Each row was made from one small tree. Brackets hold a mark, then the marks that hang from it, in the order of their numbers. Every link used is in the known rows. Write each row's tree.
In the rows, 128 means zero.
Known rows:
(k760 (k268 (k154 k4))): [132  85 128  91 129 105 126  93 107 122 193 149 116 182 151 111 139  93
 111  88 135 113 121 113 185 101 139  95  90 119 183 125  96 120 104 139
 158 119 124 119 146  98 153 121 122 111 183  84 146 118 110 106 160 170
 150  75 144 144  79 110 156 107 169 196 151 122 150]
(k760 (k268 k154)): [127  89 117  73 136 115 110  90 105 127 218 164 123 162 174 109 121  94
 113  76 138 107 118 107 198  97 158 104  68 125 196 117 108 129  98 126
 154 123 135 140 139  91 158 128 116 135 160  79 148 122 122 123 137 162
 147  67 110 137  83 112 159 111 156 183 143 109 153]
(k154 (k4 (k315 k991))): [135  68  98 140 124 152 142  87 124 148 163 122 130 144 139 124 212 111
 109  81 126 114 144 129 149 115  88 103 109 118 147 122 119 106  93 128
 173 137  96 102 171 105 130 120 119 128 178  57 138 127  99 135 152 182
 163 141 131 155 132 141 153 121 148 183 133 122 153]
(k268 (k154 (k4 k315))): [146  78 126  99 124 123 127  84 101 118 191 145 102 167 153 123 187  94
 117  98 126 106 155 111 170 117 124  89  93 112 163 140 116 119 101 152
 167 138 114 109 147 113 143 126 115 111 189  78 124 129  99 117 167 177
 151 114 164 156 106 130 167 124 165 185 129 128 154]
(k760 k268): [127  77  95  87 138 122 119 102 112 149 216 148 138 152 178 113 131 112
 102  63 143  88 116 108 192 105 140 108  68 132 192 100 109 139 104  95
 174 127 123 150 159  77 151 128 110 144 145  54 142 124 110 139 133 159
 157  71  91 136 103 117 166 110 145 185 138 111 150]
(k760 (k268 (k154 (k4 k315)))): [141  88 131 100 118 121 115  66 111 131 186 156 110 200 154 127 175  88
 118 104 127 118 124 117 167  98 120 100  90 122 170 131 106 104 108 147
 155 118 102 106 145 113 157 132 129 108 187  91 141 120 113 111 167 176
 148  91 150 147  88 116 163 102 165 185 138 114 152]
(k315 (k991 k154)): [122  72  62 125 140 155 136 126 119 155 194 125 132  96 159 112 163 137
  93  41 135 111 143 128 181 124 123  99  79 138 167 115 130 127  85  87
 186 132 126 138 168  85 118 121 103 158 144  31 142 133 107 159 125 152
 176 106  92 156 152 138 139 141 135 164 142 128 147]
(k242 k4): [143  93  90  86 139 140 121 115 105 125 211 138 132 130 190 126 149 115
 114  58 146  71 129 103 185 115 137 109  57 122 168 122 118 156 126  98
 190 149 133 146 150  77 141 128  92 141 161  36 135 144 113 157 130 169
 169  95 106 160 148 126 168 125 150 178 120 115 159]
(k154 (k4 k315)): [144  62 100 111 124 133 136  89 106 140 190 132 118 154 159 127 195 113
 104  83 132  91 149 113 161 120 107  93  93 121 156 124 115 128 103 117
 186 146 106 117 166  98 136 127 110 122 172  52 120 127  85 135 165 178
 161 121 146 154 130 130 167 125 154 188 125 126 154]
(k268 k154): [133  81 116  71 140 120 123 110  96 114 223 150 109 131 173 109 135 103
 112  71 138  99 145 101 201 115 160  91  69 116 190 123 118 142  93 126
 167 141 146 142 140  90 146 122 100 142 167  66 132 133 106 130 135 164
 153  88 127 143 100 131 164 137 158 186 132 122 158]
(k4 (k315 (k991 k673))): [133  70 101 127 127 157 141  69 127 133 166 138 130 137 155 118 199 109
 126  83 129 120 128 130 157  96 123 113  91 125 166 116 120 109  94 127
 164 121  96 113 152  96 127 123 108 157 162  48 141 127 128 151 132 181
 142 140  92 139 124 148 164 113 127 175 136 111 156]
(k673 (k242 (k4 (k315 (k991 k154))))): [146 113  70 120 131 178 126  78 138 130 169 136 121 136 189 135 202 126
 131  69 135 105 132 131 147  99 109 121  76 148 136 137 127 115 127 106
 192 134  93 122 159 106 129 137 101 137 173  36 140 125 149 175 144 173
 169 132  94 178 182 137 149 125 142 155 133 102 156]
(k991 (k154 k4)): [138  57  77 115 133 128 149 130  97 146 197 120 112 119 149 116 156 136
  89  58 138  96 153 114 179 138 121  84  88 135 164 121 116 137  96  84
 201 142 129 132 169  81 117 119  99 129 159  36 120 131  82 143 156 155
 185  96 141 156 142 129 150 146 156 182 141 142 139]
(k242 (k4 k154) k673): [124 102  76 127 143 138 136 106 101 114 191 107 123 132 190 118 144 140
 133  62 158  85 121 121 192 121 144  91  73 137 163 135 112 138 139 107
 183 127 128 151 149  85 129 133 104 133 164  34 119 155 133 145 138 173
 180 111  99 157 141 127 179 134 130 172 115 110 155]
(k4 k154 (k315 (k991 (k673 k242)))): [123  90  87 154 145 158 146  59 141 122 149 128 116 133 167 118 194 146
 131  93 142 118 139 138 133  90 134 100 105 147 163 131 108 108 115 140
 168 111  95 118 156 102 127 135 108 142 181  47 125 126 156 150 136 181
 150 157  84 142 139 153 171 126 113 163 145 101 157]
(k154 (k4 (k315 (k991 (k673 k242))))): [146  82 115 142 128 139 162  57 135 108 138 133 119 154 146 117 211 111
 137 109 133 124 139 138 128  85 121 108 121 123 150 129  99 103 111 147
 167 125  77 100 159 102 126 117 116 130 195  52 131 108 135 142 164 196
 143 160 121 146 123 141 163 112 144 191 159 107 158]
(k991 k154): [132  65  69  95 139 140 135 130  99 151 220 134 116 105 176 116 142 137
  88  44 143  87 148 112 190 133 139  94  67 140 180 114 128 147  90  74
 201 145 135 150 165  76 123 126  92 151 137  25 124 131  95 158 137 149
 179  87 106 154 144 132 158 145 145 171 130 129 146]
(k154 k4): [139  63  99 105 133 117 146 118  97 133 198 122 119 133 152 111 160 118
  98  68 144  87 146 108 174 122 127  91  90 117 166 118 106 145 101 106
 184 146 128 131 165  81 131 117 105 125 167  49 124 132  80 132 152 171
 169 105 140 147 123 128 166 129 158 196 135 134 151]
(k760 (k268 (k154 (k4 (k315 k991))))): [130  93 128 129 118 136 119  61 132 134 163 147 125 190 138 121 195  83
 124  98 120 142 119 132 157  92 102 106 107 118 161 130 106  82  99 162
 142 108  94  93 149 120 151 128 140 112 193  98 158 118 124 112 160 182
 144 111 137 151  95 123 145  98 158 180 145 113 152]
(k242 (k4 k154 k315) k673): [133 102  80 135 135 152 124  78 107 118 181 110 118 156 193 133 176 135
 137  76 148  89 124 121 175 118 128  98  71 141 149 142 120 122 139 115
 186 126 107 137 151 100 132 143 109 132 166  41 117 154 135 144 147 179
 173 128 105 160 151 138 182 121 129 161 107 103 155]
(k673 (k242 (k4 k154 k315))): [141 112  77 120 145 160 115  76 122 120 185 135 113 150 210 139 182 144
 130  82 152  74 140 117 146 105 130 100  69 151 147 146 117 136 151 113
 198 133 112 137 154  99 150 148  92 122 183  46 115 140 148 157 141 175
 163 131 105 168 170 135 182 124 132 159 115 105 164]
(k991 k154 k242 k673): [150  74  85 104 144 131 165 105 105 116 173 153 117 111 153 111 156 137
 117  77 148 104 127 132 163 102 167 103  93 135 178 120 113 144 101  94
 182 126 116 144 157  72 107 113  77 146 156  22 128 127 121 162 139 168
 161 113  89 144 140 130 168 126 139 183 158 119 145]
(k268 (k154 (k4 (k315 k991)))): [134  83 122 127 125 142 129  77 119 125 166 135 112 156 136 120 207  91
 123  95 120 133 151 126 155 110 106  99 106 111 152 139 118  97  93 164
 154 125 106  95 152 117 138 122 125 119 198  82 143 129 108 118 157 182
 147 134 152 159 115 135 149 121 160 183 135 124 158]

Which tree is each row?
[112  77  70 150 139 169 120  88 129 157 177 118 128 121 163 125 201 147
 102  64 135 104 146 125 154 120 106  89  90 145 156 124 130 108  99 120
 176 118 116 123 170 103 132 140 113 139 164  47 137 142 121 143 123 173
 167 140 102 152 151 147 160 130 117 157 120 115 156] | (k4 k154 (k315 k991))
[148 100  99  99 124 149 126  74 106 114 192 122 126 161 191 130 179 101
 146  79 144  90 120 120 181 104 127 119  67 125 153 132 119 132 131 111
 181 140  99 132 144  96 139 135 109 142 159  38 122 144 127 153 154 184
 160 122 102 158 135 130 181 112 143 179 108  99 158] | (k242 (k4 k315) k673)
[164 108 111  92 130 146 135  57 120  95 175 155 117 162 200 131 181 107
 152  98 144  87 123 119 148  81 146 121  75 133 159 135 104 139 145 123
 183 139  89 127 137  94 144 133  94 139 177  41 122 125 153 164 150 186
 145 132  98 156 145 133 183 105 141 176 132  93 166] | (k991 (k673 (k242 (k4 k315))))
[142 115  72 131 135 158 162  97 126 107 148 121 135 116 163 114 176 121
 149  65 147 118 105 151 172  98 137 122  94 131 149 138 115 118 123 106
 171 123 103 135 152  86 105 117 100 146 173  25 142 136 143 165 141 183
 178 131  79 170 160 129 160 117 141 178 146 107 151] | (k315 (k991 k154 (k242 k4 k673)))
[146  79  84 138 131 165 162  70 133 129 140 150 124 124 141 118 213 127
 131  90 133 133 125 149 136  89 129 113 107 137 158 127 124 105  95 117
 169 114  86 117 160  95 108 119  97 152 167  31 142 123 137 165 140 179
 155 151  83 151 153 144 160 113 130 167 150 110 152] | (k4 (k315 (k991 k154 k242 k673)))
[133  84 106 114 144 135 160  84 129 105 166 142 129 118 165 104 159 113
 132  79 145 113 131 130 156  84 155 111 100 124 179 117 102 132 106 126
 162 127 111 133 149  82 126 116 102 159 170  39 137 116 144 152 133 178
 140 131  81 138 117 138 161 121 133 190 162 106 159] | (k315 (k991 (k673 k242)))
[132  83  85 162 144 164 154  65 140 123 133 140 123 130 145 118 213 142
 134  98 140 121 126 148 126  89 132  99 117 139 159 133 114 104 111 141
 161 101  94 116 158  98 116 127  99 136 185  42 138 135 145 147 126 187
 147 166  79 144 143 147 176 114 113 166 143 104 157] | (k4 k154 (k315 (k991 k242 k673)))
[137  79  79 132 144 150 168  95 125 124 147 144 130 100 140 106 174 131
 122  71 143 127 123 147 152  92 151 112 108 132 169 119 113 123  92 111
 171 111 110 130 157  79 101 108  91 152 165  25 146 125 130 163 127 171
 159 132  75 146 143 139 156 123 132 178 166 116 147] | (k315 (k991 k154 k242 k673))
[149  75  98 140 127 148 156  72 130 128 141 134 127 146 131 121 229 108
 122  97 132 115 135 138 131 101 102 113 122 114 141 130 114 109 101 140
 163 125  84 102 169 100 122 116 109 117 196  56 141 125 110 137 156 192
 153 159 124 161 141 135 164 107 151 193 141 120 158] | (k154 (k4 (k315 (k991 k242))))
[126  70  75 129 140 154 152 104 118 140 173 128 130 101 146 107 161 131
 109  55 134 124 132 135 168 111 139 102  91 139 175 113 120 122  87  98
 178 123 117 129 157  83 110 118  99 165 150  29 140 127 119 161 127 160
 168 114  84 145 141 143 144 138 130 166 154 125 148] | (k315 (k991 k154 k673))
[140 105  70 118 156 147 133 105 116 117 177 138 120 124 180 124 165 152
 124  73 160  75 121 123 159 111 150  96  79 138 159 137 111 151 143 110
 189 124 132 145 156  77 131 130  80 119 184  36 132 152 133 155 124 174
 172 123  97 165 167 124 180 116 134 169 125 111 160] | (k991 (k242 (k4 k154)))
[135 112  78 111 155 143 123 103 113 114 195 128 116 130 202 123 147 150
 122  67 161  69 136 113 165 110 148  95  69 146 162 138 107 151 148 105
 199 135 133 150 153  87 143 135  86 125 180  39 123 141 143 154 132 171
 171 114 102 163 162 126 176 129 134 168 129 109 160] | (k673 (k242 (k4 k154)))
[148 106  86 134 143 162 138  62 125 107 145 149 117 151 173 131 202 140
 146 101 151  91 114 133 131  90 145 105  90 138 152 145 111 131 146 130
 182 112 100 127 144  94 127 131  85 121 191  38 130 145 153 159 133 188
 158 147  93 159 167 138 192 104 126 163 127 101 161] | (k991 (k242 (k4 k154 k315)) k673)
[141  82  67 130 134 174 144  84 131 143 161 144 124 118 155 124 212 131
 117  72 130 116 137 141 146 106 117 111  98 140 154 123 136 110  94 104
 177 120  97 123 169  93 116 127  97 142 164  34 145 128 127 164 139 168
 165 140  90 163 159 142 157 125 136 164 141 112 150] | (k4 (k315 (k991 k154 k242)))
[125  93  77 162 141 159 153  67 130 119 142 117 125 129 157 113 205 137
 139  89 147 123 126 152 156  99 126 102 116 134 149 136 117  96 110 135
 157 105  92 124 160 102 114 128 112 133 178  44 131 141 143 139 142 188
 159 164  84 149 133 145 179 116 118 172 132  97 157] | (k4 k154 (k315 (k991 (k242 k673))))
[161 109  99  82 131 151 119  70 118 112 194 150 118 158 207 136 186 109
 135  82 143  72 134 109 159  97 131 120  64 133 154 135 121 144 144 112
 194 150  98 137 150  93 148 138  94 133 173  48 125 129 136 164 150 184
 156 122 104 166 156 130 175 114 150 175 120  98 166] | (k673 (k242 (k4 k315)))
[141  90  72 135 130 162 160  74 125 125 150 127 127 126 157 116 204 119
 138  79 141 130 128 155 163  99 124 117 107 134 147 132 130  99  98 113
 164 119  82 126 163  97 107 122 108 148 163  30 135 130 134 155 156 181
 162 148  81 157 140 140 163 118 134 174 142 104 150] | (k4 (k315 (k991 k154 (k242 k673))))
[134  87  75 130 141 147 171  98 118 117 159 119 126 104 151 100 166 129
 131  64 146 129 124 150 178 103 144 110 104 131 162 126 120 113  92 102
 164 118 105 138 159  82  99 112 102 154 159  27 133 129 128 153 142 173
 169 132  76 153 132 135 157 126 136 185 154 112 146] | (k315 (k991 k154 (k242 k673)))
[133 108  81 155 152 157 150  85 137 106 132 133 131 118 151 115 184 144
 145  84 152 110 104 145 136  88 141 109 105 133 155 139 104 124 134 136
 166 102 109 124 145  85 119 117  89 132 193  36 149 147 158 156 112 188
 160 146  79 155 163 137 171 113 121 169 147 107 160] | (k315 (k991 (k242 (k4 k154)) k673))
[156 101  67  96 140 149 137 113 107 125 185 148 122 120 178 126 161 131
 121  63 151  83 122 124 164 109 144 111  74 136 158 131 124 154 126  84
 194 137 122 149 155  74 121 124  76 131 166  22 135 138 124 173 136 167
 178 104  99 175 172 120 168 123 148 170 135 119 150] | (k991 k154 (k242 k4))
[141  99  66 128 127 184 117  89 131 152 174 130 129 130 172 140 207 123
 118  55 128 105 129 132 156 114  97 114  69 142 144 133 140 117 116  97
 192 134 102 118 160 107 130 138 105 143 162  36 146 141 128 168 133 166
 180 125  97 177 186 141 144 126 137 149 120 116 153] | (k242 (k4 (k315 (k991 k154))))
[140  77  92 144 139 133 177  95 125 120 141 125 114 124 140 106 173 130
 125  83 141 128 140 147 146  98 134  97 118 139 157 128  98 115 104 117
 178 124 100 111 161  92 106 111 103 137 182  36 132 111 131 150 158 176
 165 135 115 148 139 133 142 130 143 185 173 128 145] | (k315 (k991 (k154 k4) (k673 k242)))
[159 106  76 113 129 158 147  75 106 106 166 135 119 148 184 130 192 118
 147  82 144 101 113 138 166 100 136 120  83 138 146 146 127 124 134  97
 189 128  86 137 150  93 118 128  95 134 167  25 122 137 138 164 162 184
 171 132  93 171 163 131 179 112 144 170 125  99 151] | (k991 k154 (k242 (k4 k315) k673))
[128 102  82 162 138 177 127  68 141 129 144 123 131 141 164 134 206 138
 135  85 136 113 115 135 141  96 114 106  90 146 147 140 117 106 133 134
 176 106 101 111 148 110 128 136 105 139 182  42 143 151 151 155 120 182
 161 151  89 158 170 147 166 119 116 149 123 106 158] | (k242 (k4 k154 (k315 (k991 k673))))
[131  64  84 153 136 141 167 110 120 136 150 116 123 114 122 108 176 130
 110  71 133 130 133 138 156 113 121  93 115 129 161 123 105 115  89 113
 179 122 110 109 162  92 104 112 108 139 169  37 140 126 107 146 148 169
 172 125 118 148 140 135 142 134 142 181 159 134 141] | (k315 (k991 (k154 k4) k673))
[149 107  72 124 142 163 124  79 119 124 167 143 118 145 183 136 203 142
 131  90 148  79 127 129 142 106 130 101  79 140 145 146 120 134 143 116
 188 121 110 130 158  93 137 139  87 114 184  42 131 151 138 157 134 180
 165 139 102 170 175 135 190 113 132 162 115 108 161] | (k991 (k242 (k4 k154 k315)))
[138 108  88 116 154 137 144  90 121  97 173 133 111 136 192 121 143 145
 138  81 161  83 127 125 154  97 163  97  78 145 167 143  98 149 149 120
 191 124 121 142 144  84 134 131  85 133 182  36 119 135 156 156 134 177
 161 124  95 149 154 128 178 123 128 172 138 105 161] | (k991 (k673 (k242 (k4 k154))))
[165 102  85 111 129 162 146  71 118 112 152 159 116 143 172 135 200 124
 144  91 141 101 113 134 138  91 141 120  81 140 152 139 121 132 132 103
 192 123  89 129 145  89 118 129  79 134 174  27 132 132 139 175 147 177
 163 131  90 166 175 133 176 108 138 165 137 104 152] | (k991 k154 (k242 (k4 k315)) k673)
[136 113  79 127 149 136 150  95 106  97 166 118 117 129 180 115 158 143
 147  82 167  88 112 133 176 102 154 100  89 133 158 144 106 137 144 116
 176 118 116 147 146  80 121 127  91 124 184  31 123 151 146 147 139 183
 169 127  91 158 147 124 187 117 134 181 130 102 157] | (k991 (k242 (k4 k154) k673))
[157  81  89 130 122 134 174  82 102 116 153 121 108 152 145 117 198 123
 133  96 142 114 133 145 157 110 124 102 113 132 143 139 113 112 105 109
 182 126  83 123 165  98 105 116 103 120 176  35 112 124 107 141 184 179
 171 140 128 160 136 130 175 117 152 187 138 116 146] | (k991 (k154 (k4 k315)) (k242 k673))
[149  91 125 129 128 140 146  65 128 108 140 149 110 159 128 116 224  94
 137 114 126 136 141 139 142  94 116 104 123 105 146 143 112  98  99 172
 147 117  96  95 150 116 131 114 111 106 215  78 148 125 120 121 158 193
 141 149 143 161 116 133 163 108 162 188 149 115 157] | (k268 (k154 (k4 (k315 (k991 k242)))))
[138  78 137 134 121 137 148  64 123 110 145 142 112 163 126 118 209  89
 139 109 119 146 138 133 146  94 122  99 120 114 161 140 107  95  96 174
 146 114  94  87 140 120 129 118 122 126 202  81 143 124 121 121 160 192
 137 144 146 148 106 139 154 118 156 184 150 118 156] | (k268 (k154 (k4 (k315 (k991 k673)))))
